Each row was made from one path, in order. Every step used is in the known rows, and no mark comes twice. Write each row's path.
Known rows:
rikog > sase: [-0.15  0.22  0.66 -2.88 -0.04 -1.34 -0.22  1.03 -0.66  1.57  0.14 -1.54
  2.74 -1.92  0.39  0.94 -1.80  1.37  0.01  1.04  0.58  1.27]
sobis > sefud > basan > fupan > bizevo: [-0.80  3.85 -0.54 -3.05 -2.20 -1.13  1.89  3.78  2.13  2.98  0.13 -0.56
 -1.05 -3.56 -0.54  0.89  1.86 -1.53  1.42 -0.35 -4.35  2.34]
bizevo > fupan: [ 0.42  1.31 -0.86 -2.16  1.37 -1.85 -1.18  4.00  2.20  0.23 -1.51  0.31
 -0.53 -1.78  0.70 -0.22  2.34  0.24  0.77  0.02 -0.91  0.05]
fupan > bizevo > rikog > sase: [-2.94  0.58 -0.30 -1.79  0.49 -1.07 -1.89  2.53  1.75  2.92  1.30 -0.37
  2.33 -2.86 -1.86 -1.33 -0.40 -0.14  0.93  0.32  1.29  1.89]
sefud > basan > fupan > bizevo > rikog: [-1.62  3.31 -0.37 -2.37 -0.51 -0.37 -0.05  3.57  4.42  2.84  0.42  1.72
 -0.15 -4.67 -0.83 -2.03  1.37 -1.44  1.27  1.01 -2.48  2.57]
basan > fupan > bizevo > rikog > sase: [-1.96  1.71 -1.24 -2.68 -0.12 -0.58 -0.51  2.27  1.72  2.60  0.08  0.18
  1.77 -3.25 -1.85 -1.26 -0.97  0.24  1.85  1.68  0.78  3.36]
sobis > sefud > basan: [-1.09  2.56  1.17 -2.98 -1.19 -2.19 -0.19  2.82  1.40  1.89  0.29 -1.59
  0.17 -3.14  1.34  0.91  2.44 -0.49  0.51  0.30 -2.96  0.16]
fupan > bizevo > sefud > basan: [-3.01  3.31  1.72 -2.26 -0.11  0.26 -0.66  3.79  3.17  2.75  1.32 -1.23
 -0.62 -3.69 -0.88 -1.47  2.59 -1.80 -1.10 -2.40 -4.57 -0.55]
sase > rikog > bizevo > sefud > basan > fupan: [-2.78  3.80 -1.27 -3.04 -0.08  0.07 -0.49  2.91  0.14  1.45  1.17 -0.77
 -1.62 -2.21  0.01 -0.66  1.10 -0.79  0.73 -0.35 -3.93  1.20]
rikog > bizevo > fupan > sobis: [-1.20  0.95 -2.06 -1.74  1.59 -1.54 -0.13  4.84  0.45  0.44 -0.13 -1.08
 -0.51  0.10 -1.79 -1.43  0.96  1.18  1.49 -2.09 -1.96  0.10]
bizevo > fupan > basan > sefud > sobis: [-0.63  2.20  0.58 -3.98  1.92 -2.91  2.62  3.26  2.38  2.53 -1.55 -3.31
 -0.14 -1.24 -0.67 -3.90  5.04  0.46  1.01  2.75 -6.34  1.46]
basan > sefud > sobis > fupan > bizevo: [ 0.17  2.22 -1.01 -2.90 -2.96 -1.32  3.92  2.74  1.08  2.46 -0.77 -1.20
 -3.19 -1.64 -1.06 -1.01  2.60 -0.41  1.73  2.45 -5.30  3.11]
rikog > bizevo: [ 0.44  0.20 -1.28 -0.86 -0.14  0.10 -0.77  2.26 -1.00  0.01  0.12 -0.89
 -0.13 -1.23 -0.38  2.07 -1.36  0.47  0.32 -1.69 -0.81  1.22]
bizevo > sefud: [-2.06  1.72  0.93 -2.69  1.14  0.54 -2.05  2.62  0.34  0.20 -0.56 -1.79
 -0.35 -2.10  0.61 -0.90  2.69  0.51 -1.22 -0.43 -1.92 -0.96]
sase > rikog > bizevo > sefud > sobis > fupan: [-2.31  2.19 -2.19 -2.62 -0.30 -0.95 -1.40  2.44 -1.21  0.20  0.51 -1.03
 -3.93 -0.27 -0.50 -1.68  2.67 -0.04  1.52  0.25 -3.64  0.67]
fupan > basan: [-0.42 -0.01  0.31 -3.18  3.16 -0.87  0.51  2.08  0.46  0.85 -0.55 -1.41
  1.86 -1.12  0.04 -1.43  0.99  0.05 -0.94  0.43 -1.95  1.52]
rikog > bizevo > sefud: [-1.86  1.49 -0.42 -1.26  0.88  0.91 -2.50  2.61 -0.70 -0.13  0.03 -2.61
 -1.02 -1.60 -0.79  0.47  0.53  0.52 -0.39 -2.50 -1.75 -0.68]
basan > sefud > sobis > fupan: [ 0.90  2.00 -0.26 -3.68 -2.42 -1.88  3.20  1.57  0.23  1.14 -1.74 -1.75
 -2.48 -1.64  0.78 -0.99  2.71  1.03  1.63  4.55 -4.36  2.32]
basan > fupan > bizevo: [ 0.71  1.83 -1.76 -2.29 -0.79  0.94  1.74  3.17  0.84  1.36 -0.72  0.97
 -0.74 -2.14 -0.93  0.73  0.29 -0.52  0.28 -0.40 -2.35  3.14]
sobis > sefud > basan > fupan > bizevo > rikog > sase: [-3.38  3.82 -0.15 -3.28 -1.48 -2.62 -0.39  2.87  3.10  4.13  0.91 -1.29
  1.55 -4.59 -1.47 -1.07  0.72 -0.80  2.84  1.77 -1.24  2.56]

Which path is each row?
[-0.89  0.08 -2.64 -1.51  0.30 -0.22 -0.72  2.71 -2.12  0.68  1.49  0.32
 -0.74  0.07 -0.20  1.56 -0.24 -0.35  0.60 -1.14 -0.71  1.95] => sase > rikog > bizevo
[-0.28  0.95 -1.09 -4.45  1.48 -2.39  3.48  1.70  0.64  0.88 -2.03 -2.78
 -0.36 -0.73  0.06 -1.73  1.31  0.08  1.09  4.34 -2.33  3.03] => sobis > fupan > basan > sefud
[ 0.15  0.30 -1.32 -3.65  2.72 -2.19  1.03  1.72  0.95 -0.28 -1.81 -0.81
 -0.07 -0.85  0.29 -1.59  0.45 -0.22  0.61  2.27 -0.63  2.19] => sobis > fupan > basan
[-4.08  2.89 -2.33 -3.13  0.42 -3.82  0.02  5.81  0.57  2.67  2.07 -1.28
 -1.43  0.02 -1.15 -1.62  3.60 -0.56  2.83 -1.38 -3.89  0.15] => sase > rikog > bizevo > fupan > sobis > sefud > basan
[-2.76  3.28  0.40 -3.80  0.42 -3.85  0.43  5.40  2.71  2.36 -0.01 -1.71
 -0.18 -1.78 -0.13 -2.59  4.48  0.23  1.65  0.06 -4.18 -0.95] => bizevo > fupan > sobis > sefud > basan
[ 1.19  1.40 -0.33 -3.00 -1.30 -1.58  0.77  1.81  0.63  0.19 -1.44  0.18
 -2.04 -1.65  0.95 -0.97  1.72  0.68  0.98  2.48 -2.90  1.35] => sefud > sobis > fupan
[-1.86  2.38 -1.08 -2.64 -1.98 -1.69  1.52  3.08  2.71  2.55 -0.52 -0.32
 -2.80 -2.60 -1.49 -3.25  3.77 -0.44  2.50  3.73 -3.70  2.98] => basan > sefud > sobis > fupan > bizevo > rikog
[-4.58  3.69 -1.14 -4.09  0.66  0.02  0.88  3.88 -0.75  2.08  1.84 -1.28
 -0.98 -0.80 -1.23 -3.29  1.53  0.08  0.54 -0.43 -5.17  0.95] => sase > rikog > bizevo > sefud > basan > fupan > sobis
[-1.12  2.69  0.47 -3.36 -0.36 -0.84 -0.96  2.11  0.95 -0.13 -1.57 -1.50
 -2.86 -2.01  0.53 -2.50  3.57  0.84  0.30  1.72 -3.89 -0.45] => bizevo > sefud > sobis > fupan
[-2.58  2.09 -0.58 -3.22 -2.31 -2.77  1.72  1.81  2.08  3.67  0.11 -2.03
 -0.55 -2.75 -2.02 -3.03  1.28  0.27  3.12  4.60 -2.13  3.32] => basan > sefud > sobis > fupan > bizevo > rikog > sase
[-2.61  3.07 -0.94 -2.50  0.16 -3.49  0.10  5.39  1.79  2.01  0.66 -2.67
 -0.79 -1.30 -1.45 -1.20  2.43  0.17  2.59 -1.99 -3.88 -0.67] => rikog > bizevo > fupan > sobis > sefud > basan
[-2.34  3.62  0.15 -2.69 -0.42 -1.07 -0.03  3.51  3.58  1.79  0.10 -0.63
 -2.46 -3.51 -0.56 -1.63  1.94 -2.07  0.29 -0.74 -3.52  0.10] => sobis > fupan > bizevo > sefud > basan
[-2.49  1.17 -0.22 -3.53  0.07 -1.18  0.55  3.80 -1.47  1.14  0.08 -2.08
  0.50 -0.22 -0.39 -0.90  3.00  1.40  0.36  0.09 -2.43  0.28] => fupan > sobis > sefud
[-2.14  2.22  0.61 -4.29  2.42 -1.65 -0.16  1.76  1.38  0.40 -1.61 -2.81
 -1.40 -1.34 -0.37 -4.63  3.81  0.12 -0.02  2.03 -4.78  0.06] => bizevo > sefud > sobis > fupan > basan
[-0.11  3.75  0.17 -3.85 -1.67 -1.78  1.12  2.66  1.34  1.61 -0.89 -0.96
 -0.40 -3.46  1.34  0.97  1.96 -0.15  1.36  1.70 -3.50  1.54] => sobis > sefud > basan > fupan
[-3.14  3.79  0.21 -3.36  0.13  0.27  1.04  3.46  0.56  1.29  0.39 -2.49
 -0.41 -2.05 -1.48 -2.61  0.48  0.84  0.41 -0.96 -5.23  0.17] => rikog > bizevo > sefud > basan > fupan > sobis
[-2.88  2.43  1.29 -3.89 -0.65 -2.32  1.32  3.82  0.48  2.49  1.04 -1.99
  0.86 -1.66  0.07 -1.60  2.88  0.50  0.36  0.42 -4.27 -0.17] => fupan > sobis > sefud > basan
[-1.25  4.00  0.10 -2.48 -0.37  0.43 -0.48  2.48  1.39  0.77 -0.26 -2.11
 -1.08 -3.50 -0.28  0.00 -0.06 -0.12  0.50 -0.98 -4.02  0.40] => rikog > bizevo > sefud > basan > fupan
[-3.12  4.02  1.55 -4.79  0.46  0.07  1.30  3.43  1.50  1.83 -0.21 -1.53
  0.22 -2.57 -0.12 -3.99  2.55  0.92 -0.54  1.08 -5.32 -0.09] => bizevo > sefud > basan > fupan > sobis
[-2.42  2.90  0.18 -2.96 -0.87 -1.61  0.16  2.36  3.67  3.99  0.99  0.27
  2.19 -4.82 -1.40 -1.90 -1.03 -0.71  1.77  1.90 -0.94  2.98] => sefud > basan > fupan > bizevo > rikog > sase
[-0.80  1.24  1.51 -4.09  0.92 -1.36  3.52  1.57  0.22  2.69 -0.59 -3.66
  0.81 -1.10 -0.43 -2.94  3.47  0.75 -0.29  3.03 -6.33  2.22] => fupan > basan > sefud > sobis
[-1.97  1.73 -2.02 -3.29  1.97 -2.97  2.24  3.61  0.16  2.77  0.51 -2.95
 -1.37  0.63 -1.70 -3.15  4.05 -0.30  2.21  1.42 -5.98  2.49] => sase > rikog > bizevo > fupan > basan > sefud > sobis
[-2.28  0.31  0.38 -2.59  0.88 -1.65 -2.67  1.37  0.99  1.60  0.28 -0.87
  3.04 -2.84 -0.01 -1.32 -0.51  1.31  0.91  2.38  2.00  1.05] => bizevo > rikog > sase
[-2.44  0.84 -0.79 -1.22  0.75  0.09 -1.86  3.68  2.47  1.87  0.63  1.16
  0.05 -2.85 -1.32 -1.49  2.02 -0.95  0.33 -0.53 -0.20  1.56] => fupan > bizevo > rikog
